Each row comes from the steps of one walk. Every step used is in the known rows, and no mark comes twice. Write the walk behind each row, first mark first.
(in the rows, 128 means zero)
Known rows
fase > vive: [112 114 173  78 115 149 138 147  94 110 159 126 162 128 109 121  95 116
 109 133 144 152 110 116  82 121 120 137 130 122 140 116]
gubom > gifumub > fufi > vive: [124 103 144 117 155 115 123 168 107  78 169 109 156 173 135 163 129 115
  87 104 150 130 118 156 104  94 132 121 135 172 171  94]
kipog > fase > zefem > fufi > rufeza: [156 126 183  30 174 144 139 134  76 177 138 119 121 178 139 112  61 127
 114 166  96 217 100 113  96 167 142 160 125  92 125 160]
fase > zefem: [128 132 184  80 143 173 131 147  92 153 137 126 129 167 117 130 107 123
 122 131 111 171 136  90 113 137  88 144 134 138 136 134]
gubom > gifumub > fase: [115 112 171  85 142 126 174 148 107  89 147  89 155 129 121 125 113 134
  87 133  85 160  98 144  88 115 142 119 139 140 148 102]
gubom > gifumub > lonus: [105 104 134  65 163  93 146 148  84  98 163 110 136 151 145 121 134 152
  82 119 115 158  96 134 116 123 122 133 130 171 153 116]
vive > fase: [ 88 106 162 112 146 134 141  90  88 109 141 133 167 158 112 124 108 132
 105 147 127 145 137 123 113 145 128 138 128 130 137 133]
rufeza > fufi > vive > fase: [111  70 165 126 167 147 119 110  62  94 158 149 150 155 136 138  99 119
 103 130 147 133 136 127 103 127 149 124 132  99 152 119]
fase > gifumub > maron: [131 146 136  49 157 134 143 181  75 121 148 118 162 137 151 147 149 134
 101 106 142 128 106 104 102 116 130 134 137 161 130 118]
rufeza > fufi > zefem: [135  92 166 107 162 150 101 134  79  65 135 153 114 162 106 131  85 150
 130 134 118 174 132 116  99 149 154  96 136 100 160 118]
zefem > fufi > vive > fase > gifumub: [145  54 136  79 158 159 153 139  73 132 151 125 168  85 156 135  97 134
  91 145 157 125 141 118  98 143 150 137 111 114 114 145]
vive > fase > rufeza > fufi: [ 84 106 197  68 177 170 171 159  42 130 153 142 126 148 111 138  80 125
 101 117 110 166 117 100 119 128 100 137 141  85 126 116]
vive > fase > gifumub > lonus: [ 83  99 134  12 161 145 150 144  55 112 151 116 165 132 152 137 131 142
  74 128 145 120 116 118 112 130 121 130 100 159 108 160]
gifumub > fase > zefem > fufi > vive: [171  75 171  68 161 178 156 193  90 150 139  96 139 121 167 148  83 130
  94 139 112 131 135 103  88 161 145 144 115 112 130 114]
fufi > vive > fase: [108  87 153 148 151 134 115  90 102 125 154 131 168 160 150 138 106 119
  95 148 144 116 153 137 101 143 137 125 123 141 137 121]
rufeza > fufi > vive: [140  82 157 145 162 138 100 148  69 106 160 148 144 158 135 139 101 124
 117 120 145 142 115 119 101 117 145 122 152  99 169 103]
gifumub > fufi: [109 125 145  97 141 130 122 177  87  77 142 124 172 193  95 165 124 130
 106 110 149 133 110 121 117 117 131 138 141 142 164 116]
kipog > fase > rufeza: [ 96 152 188  78 163 150 130 170  70 200 165 122 128 175 115 144  74 123
 112 146  90 202  83 125 129 131  99 135 146 106 119 134]
fufi > zefem: [131 106 157 128 145 138  99 114 122  91 132 136 126 168 121 129  93 147
 124 152 116 161 149 128 101 164 143 100 127 141 146 123]
zefem > fufi > vive > fase: [140  52 137 133 161 128 141 114  86 127 151 132 165 122 151 132  95 141
  95 153 148 127 146 123 106 165 157 150 118 109 140 124]
fase > gifumub > fufi: [115 128 144  44 140 158 133 197  75  83 146 114 178 157 106 166 128 122
 102 105 164 129 104 117 107  94 121 125 133 147 143 136]
zefem > fufi: [150  79 137 116 148 121 151 156  81 119 138 134 155 125 114 117  94 158
 118 142 128 168 111 100 117 161 147 159 141  99 156 122]
lonus > gifumub > fase > vive: [121  92 183  70 116 130 190 162 130  91 156  89 159 108 123 102 105 105
  82 125 108 180  85 140  46 113 155 123 122 114 146  82]
fufi > gifumub: [138 108 160 143 157 113 131 109 126 110 150 132 152 189 121 105 117 117
  97 148 126 175 125 130  88 139 141 129 144 135 157 119]
kipog > fufi > vive > fase: [113  98 168 154 162 145  94  77  87 125 169 130 152 172 126 160 125 113
  93 173 170 121 125 134 109 133 139 107 122 120 164 125]
zefem > fufi > vive: [168  63 130 152 158 121 124 153  94 133 152 131 155 125 148 133  92 144
 107 142 146 138 127 113 104 157 155 148 137 110 157 108]
gifumub > gubom: [104 112 123 114 141 139 120 166  97  92 121 110 168 179 136 144 129 146
  89 152 117 112 104 110 108 112 148 128 139 146 153 119]
rufeza > fufi: [122  99 164 113 156 139 128 151  58  94 149 154 146 156  97 129 105 137
 123 116 125 168 100 102 111 119 137 131 157  92 169 116]
fufi > gifumub > maron: [145 134 140 118 178  91 145 135 116 103 156 126 152 201 150 125 150 119
  83 126 136 146 120 123  89 142 158 141 142 160 156  96]
zefem > fufi > gifumub > fase > vive: [159  70 166  43 142 142 203 180 103  88 157  98 164 109 128 104  83 116
  71 154 129 165 102 129  43 148 186 145 109  85 137 111]
vive > fase > zefem > fufi > gifumub > lonus: [136  68 149   9 195 140 189 142  70 130 149 120 123 166 160 110 112 133
  61 150 130 164 145 101 103 179 137 172  87 130 119 156]

Which walk is each row?
[104  65 137  29 184 156 127 161  25  97 170 132 150 129 175 148 119 129
  77 113 167 105 116 123 100 109 144 117 104 127 124 143]	rufeza > fufi > vive > fase > gifumub > lonus
[132  90 197  39 149 158 180 175  79  56 165 117 151 143 112 111  91  94
  78 131 126 165  91 135  40 106 174 119 122  80 149 103]	rufeza > fufi > gifumub > fase > vive
[132  98 186 121 176 158 126 192  66 153 170 139 114 154 151 155  80 115
 105 108 127 147 112 108 108 117 104 124 154  98 143  89]	fase > rufeza > fufi > vive
[ 98 103 181 122 166 158 138 135  97 176 161 121 137 157 167 153  87 112
  87 137 130 125 148 126 112 143  97 128 128 138 110 110]	fufi > vive > fase > rufeza
[128  51 105  56 165 169 148 179  71 105 130 100 179 101 181 151 110 142
  63 167 149  84 127 112  92 119 170 132 102 128 113 148]	zefem > fufi > vive > fase > gifumub > gubom
[116 101 184  96 153 179 124 109  97 156 150 126 139 167 158 144  99 104
 103 141 134 129 172 113 104 145  99 136 112 149 120 136]	fufi > vive > fase > zefem
[155  90 176  72 182 137 211 200 103 145 150  93 134 136 147 123  75 129
  68 142  93 174 106 113  79 164 152 145 134  90 123  97]	zefem > fufi > gifumub > fase > rufeza
[111 116 192  88 169 160 153 193  55 141 156 140 116 153 112 141  82 131
 114 107 109 177  95  93 117 119  97 134 160  83 141 100]	fase > rufeza > fufi
[150  75 176  57 179 160 190 116  91 137 138 128 132 156 131  99  94 116
  86 159 119 189 159  97  92 173 129 166 106 108 124 150]	vive > fase > zefem > fufi > gifumub
[ 88 109 179  74 175 146 163 174  92 116 177  96 135 166 150 173 108 105
  62 105 139 125 134 151 113 101  95 128 120 167 126 100]	gubom > gifumub > fufi > vive > fase > rufeza
[124  99 131  97 175  94 131 135 102 104 162 124 148 201 152 113 133 131
  71 140 137 151 110 130  95 145 147 136 123 158 151 121]	fufi > gifumub > lonus
[ 99  82 127  50 168 144 123 139  69 123 165 113 165 135 190 152 125 130
  68 132 164  90 130 135 102 128 132 118  95 172 110 146]	fufi > vive > fase > gifumub > lonus
[108 117 204  57 170 169 177 216  53 123 148 110 125 142 124 153  75 131
  97 111  88 155  85 103  99 119 123 125 152  80 132  88]	gifumub > fase > rufeza > fufi
[115  87 125 134 141 106 148 159 130  91 124 102 158 168 138 115 139 132
  81 143  98 162  89 119  89 102 154 124 139 144 170  95]	lonus > gifumub > gubom
[154  89 184  13 162 164 208 191  85 122 136  85 124 101 132 118  91 140
  92 132  77 185 109 107  90 143 129 150 123 115 132 121]	gubom > gifumub > fase > zefem > fufi
[123 101 129 122 159 123 128 147 122  82 128 112 160 206 143 123 134 123
  65 166 117 134 110 124  82 116 163 124 133 150 159 120]	fufi > gifumub > gubom
[141 108 160 171 155 134  74 114  97 133 173 128 145 174 124 163 125 119
 107 161 165 133 105 127 109 126 135 100 139 120 180 110]	kipog > fufi > vive
[140  90 167 124 173 124 140 132  82  81 155 150 137 184 107 108 109 116
 104 131 129 189 109 120  88 123 151 128 153  93 168 114]	rufeza > fufi > gifumub
[127  83 138 104 177 135 136 166  79  56 132 129 148 200 127 120 125 123
  75 148 121 147  94 115  82  98 174 119 143 107 170 117]	rufeza > fufi > gifumub > gubom
[132  85 201  74 177 149 179 193 108  96 141 102  81 138 136 127  72 130
  94 117  66 213 101 127  67 138 147  83 132  89 143  69]	lonus > gifumub > fase > rufeza > fufi > zefem
[113 110 124  58 139 168 128 193  83 101 120 100 173 141 144 146 133 137
  83 146 124 113  95 104  97  91 139 116 129 151 131 140]	fase > gifumub > gubom
[125  92 164 125 139 109 174 143 132 107 137  94 155 143 125 110 117 126
  89 129  87 184  94 137  73 128 159 118 142 124 162  81]	lonus > gifumub > fase
[169  73 143 126 168 108 162 133 108 111 146 136 150 151 122  97 102 135
  95 152 131 191 120 116  91 164 165 152 137 101 161 123]	zefem > fufi > gifumub
[175  77 162 100 160 166 132 168  89 167 146 125 128 130 158 134  89 129
 113 138 135 152 149  91 105 158 119 157 124 117 139 122]	fase > zefem > fufi > vive
[ 85 116 150  26 147 167 152 163  66  78 141 113 186 154 105 162 126 120
  88 113 164 121 125 123 108 103 129 128 113 148 125 150]	vive > fase > gifumub > fufi
[107 120 152  81 149 117 150 169  94  62 155 108 158 173  98 147 129 127
  94 105 135 158 102 141 115  97 125 134 139 160 171 108]	gubom > gifumub > fufi
[100  90 172 112 168 123 167 168 119 130 167  99 140 179 156 164 113  93
  65 103 140 151 128 142  96 114 111 127 121 147 140  78]	lonus > gifumub > fufi > vive > fase > rufeza
[166  74 175  54 154 146 210 186 112 137 127  89 128 114 136 106  97 131
  94 129  78 210 106  98  75 153 146 152 123  97 146 100]	lonus > gifumub > fase > zefem > fufi
[183 113 156  47 192 130 181 183  92 138 145 122 122 170 157 119 131 125
  88 125 125 175 131  84  91 163 143 175 126 134 141 115]	fase > zefem > fufi > gifumub > maron
[ 93  99 199  63 184 175 148 141  66 102 143 142  92 156 123 142  64 138
 105 138  99 175 147 114 110 155 119 102 121  96 118 121]	vive > fase > rufeza > fufi > zefem
